What can hang from each mark
K_780: K_340 K_517 K_914
K_723: K_226
K_226: K_723 K_914
K_914: K_226 K_816
K_446: K_226 K_524
K_517: K_524
K_340: K_723
K_524: K_446
K_816: K_481
K_322: K_723
K_481: K_517

Known rows, with every way that one mark hangs from another
K_524[K_446[K_226[K_723 K_914]]]: [ 26.7   9.7  17.9  16.7  -2.9  18.4  22.8  42.9 -49.8  -2.0  -5.4 -34.8
  11.8  -5.7 -29.2 -36.5 -21.6 -17.7 -24.7   3.0]
K_517[K_524[K_446[K_226[K_723 K_914[K_816[K_481]]]]]]: [ -1.1  14.1  33.0  -9.5  -9.9   6.0  30.2  25.8 -20.1   3.0   8.4 -18.8
  26.4  14.0 -42.9 -14.9 -14.4 -17.8 -24.2 -36.3]
K_340[K_723[K_226[K_914[K_816[K_481]]]]]: [-31.9  -5.8  23.8 -26.7 -25.1 -10.9  -8.4  32.2  25.8  13.0   9.8 -22.0
  12.1  -8.1  -8.6 -27.8  -2.6  12.3  -1.5  -5.8]
K_322[K_723[K_226[K_914[K_816[K_481[K_517[K_524[K_446]]]]]]]]: [-11.0  15.5  -7.8 -20.7 -12.0  -9.2  -7.2  20.6   2.5  27.4   7.9   2.3
  65.0   8.9  -5.4 -11.1 -23.5 -30.3 -51.8  -4.7]
K_226[K_723 K_914[K_816[K_481]]]: [ 19.0  10.5  27.3   2.8 -24.6 -21.0  -5.5  35.2   6.2 -10.7 -14.7 -43.4
   8.2  -2.8 -22.1  -8.0 -16.2 -16.5  -6.8 -24.7]
K_446[K_524]: [ -0.6 -28.7  13.7  -9.7 -20.2  -7.4 -16.1  21.7 -17.8 -43.1  32.0  -6.2
  -0.4  15.4  29.1 -26.7  15.8  11.2 -14.3  49.6]
K_914[K_226[K_723] K_816[K_481[K_517[K_524[K_446]]]]]: [ -7.5  34.6 -11.2  -7.8 -27.0 -23.4   5.5  26.9 -14.1  13.9  20.5   3.4
  43.5  32.1  19.3   2.2 -42.9 -29.1 -29.1 -23.1]
K_340[K_723[K_226[K_914]]]: [  3.9 -18.0  19.1 -13.3  -1.4  -3.7  -6.2  27.6  -7.1  16.1  15.5 -23.3
  10.6  -6.9 -13.0 -40.3 -11.8   4.3 -13.9  26.9]
K_914[K_226[K_723] K_816[K_481[K_517[K_524]]]]: [ -6.6  16.7  -9.5  -6.0 -21.9 -35.0  -4.8  16.2   2.9   3.7  24.8  -7.7
  25.4  34.0  25.2   9.8 -31.5 -26.6 -21.8 -17.7]
K_816[K_481[K_517[K_524[K_446[K_226[K_723 K_914]]]]]]: [ 33.6  18.9  13.8  -3.4   2.0  14.5  28.5  19.6 -25.1   7.1  17.2 -26.8
  39.4  28.9 -13.5  -3.2 -37.3 -31.6 -31.7   8.6]
K_446[K_226]: [ -6.7 -15.1   8.6 -12.1 -11.7  -4.5 -12.4  34.6 -27.2 -37.6  13.8 -18.6
   5.7   2.2   1.9 -43.1  22.7  20.9 -19.0  50.8]
K_780[K_340]: [ 47.6  -4.5  21.5 -16.9   2.0 -19.6 -18.7  21.3 -15.9 -29.8  26.3 -12.3
  13.6   5.7  39.3 -21.5   0.1   1.3 -20.4  25.2]
K_723[K_226[K_914[K_816[K_481[K_517[K_524[K_446]]]]]]]: [ -7.1  20.1  -5.6 -23.4 -21.0 -14.0  13.7  27.0   3.8  33.1  21.3   5.2
  51.5  15.1  -1.0 -17.1 -15.3 -12.3 -35.3  21.0]
K_340[K_723[K_226[K_914[K_816[K_481[K_517[K_524]]]]]]]: [-20.3  -7.4   3.7 -31.6 -19.6 -16.9  -2.1   7.1  24.8  26.5  44.6 -15.8
  33.9  22.7   7.6  -4.1 -16.7 -11.0 -17.2  17.6]
K_780[K_340 K_517[K_524[K_446]] K_914[K_226]]: [ 61.8  13.9 -12.8 -22.0  49.5  -1.4  27.1  30.7 -28.1  10.5  71.8   3.4
  41.3   0.7   5.3 -45.2 -12.8  -9.6 -32.9 -14.1]
K_340[K_723[K_226[K_914[K_816]]]]: [-28.2 -16.4   7.4 -11.9 -23.8 -13.3  -8.9  30.8  -0.1  17.5  22.5 -22.7
   4.6 -12.9  -9.3 -39.3  -1.5   5.2 -10.9  10.9]
K_446[K_226[K_723 K_914[K_816[K_481[K_517]]]] K_524]: [-26.0 -10.8  -0.6  16.4 -35.5  12.3  11.8  23.8   4.4 -25.6  37.1 -41.2
 -19.5   7.6  43.4  -2.7  -4.8 -20.9 -10.9  -0.2]
K_780[K_340[K_723[K_226[K_914]]] K_517[K_524[K_446]]]: [ 39.4  -5.8  13.5 -30.9  43.4  10.5  29.2   6.7 -18.0  37.5  71.3  11.2
  38.0  -1.9   9.3 -29.8 -36.4 -18.3 -32.8  -9.5]
K_226[K_723]: [ 34.1  -5.2  10.8   2.9 -10.7 -15.3 -17.8  24.5 -32.6 -25.1   4.4 -24.6
   8.3  11.3  -9.2 -11.5 -18.0 -11.1 -16.9  18.4]
K_524[K_446[K_226[K_723 K_914[K_816[K_481[K_517]]]]]]: [ -6.4  27.2  -2.7  12.6 -35.8   5.5  16.3  43.9 -16.2  -1.2   5.9 -41.4
  21.1   1.5  12.8 -12.7 -25.8 -21.8 -18.9  -3.7]

Rows
[ 31.4 -21.3   7.5 -25.5  23.4   8.5  -6.5  17.0  -7.7   0.6  67.4 -20.4
   4.1  -2.4  16.4 -32.0   0.5   8.8 -10.1   4.8] -> K_780[K_340[K_723[K_226]] K_914]
[-14.6   7.9  -5.5  12.9 -27.0 -29.8 -11.2  41.2 -21.3  -6.9   2.4 -14.4
  -3.3  -1.1   8.8 -25.3 -17.4 -11.7 -17.7 -22.2] -> K_914[K_226[K_723] K_816]
[ 13.6   8.6  17.7  -0.4  -9.6  11.0  14.7  51.3 -39.8  -8.0  -3.3 -27.4
  21.9  -9.3 -21.2 -56.8   2.1   5.5 -24.6  36.2] -> K_524[K_446[K_226[K_914]]]
[ 22.9  15.9  -0.5  10.4 -35.7 -23.7  -8.8  31.8   7.8  -5.9   0.9 -49.8
  16.7   6.1  15.7   4.4 -28.1 -29.2 -12.6   4.6] -> K_226[K_723 K_914[K_816[K_481[K_517]]]]
[-27.3  21.7 -16.1 -11.5 -43.7 -39.2 -23.9  45.6  15.5 -11.2   7.6 -13.3
  25.4   7.5  53.7 -19.5  -5.7   5.1 -13.3  21.0] -> K_914[K_226 K_816[K_481[K_517]]]
[-17.1   3.2  16.8 -18.4 -20.6 -18.5  -5.3  41.5  22.8   6.7 -10.3 -13.7
  11.6 -15.3 -14.5 -33.1   9.6  12.1 -15.7   5.3] -> K_723[K_226[K_914[K_816[K_481]]]]
[ 31.1   9.7   4.7  -4.4 -19.4 -26.2   0.5   9.3   6.3   2.9  21.3 -36.6
  28.6  29.4  -3.6  15.6 -29.7 -38.1 -21.9  -1.9] -> K_226[K_723 K_914[K_816[K_481[K_517[K_524]]]]]
[-14.5  23.4 -17.0   6.3 -38.6 -31.2 -14.2  38.1   4.8  -6.6   7.0 -21.2
  13.7  11.5  44.1  -1.6 -30.3 -18.9 -14.3 -12.5] -> K_914[K_226[K_723] K_816[K_481[K_517]]]
[  6.4   9.6 -14.8  13.0 -19.6   1.0  26.4  21.8 -44.1  12.8  36.3 -28.2
  24.2  18.4  -6.6 -14.3 -26.2 -39.3 -37.8   8.6] -> K_481[K_517[K_524[K_446[K_226[K_723 K_914[K_816]]]]]]
[ 40.3  -1.4 -22.7  -2.6  39.8 -14.8  20.2  15.3 -14.5   6.0  82.9 -16.1
   5.5   0.9   6.2 -18.7 -14.7 -30.5 -25.7 -58.6] -> K_780[K_340 K_517[K_524] K_914[K_226[K_723] K_816]]
[  4.8   2.4  -5.9   4.3   5.9   6.4  36.7  24.9 -41.0   9.2  42.6 -17.5
  20.1  -4.1 -35.5 -29.8 -16.0 -24.9 -33.3 -16.8] -> K_780[K_517[K_524[K_446[K_226[K_723 K_914[K_816]]]]]]
[-18.0  15.6  -6.1 -12.8 -28.4  -1.1  10.9  17.3 -23.5  -9.7  37.0  -6.9
  33.7  34.3  11.3   4.6 -18.5 -17.9 -26.2   3.1] -> K_914[K_816[K_481[K_517[K_524[K_446[K_226[K_723]]]]]]]
[-43.5 -18.5  27.4  -9.1 -31.7   7.8   6.4  35.6  14.6 -35.6  23.7 -25.6
 -14.3  -4.8  15.3 -35.3  32.7  15.8  -5.5   7.3] -> K_446[K_226[K_914[K_816[K_481]]] K_524]
[-12.0   0.1   4.0 -18.9 -21.4 -14.4   5.4  19.6  10.0  -7.8  32.3 -30.3
  26.1  20.0   6.0 -16.2   9.9  -6.9 -24.1  32.4] -> K_446[K_226[K_914[K_816[K_481[K_517[K_524]]]]]]
[ 26.8   0.7 -29.5  -4.9  21.9 -14.0  -2.2  51.0 -12.7 -11.0  35.9 -27.4
  18.7 -17.2  -9.3 -58.9   9.8  13.2 -13.9  25.9] -> K_780[K_517 K_914[K_226]]
[-15.5  -7.4  -1.0  -3.6 -20.9 -21.5  -4.1  39.0  -3.4  11.8   2.6 -15.4
   3.7 -19.1 -14.8 -44.5  10.9   3.8 -23.6  21.1] -> K_723[K_226[K_914[K_816]]]
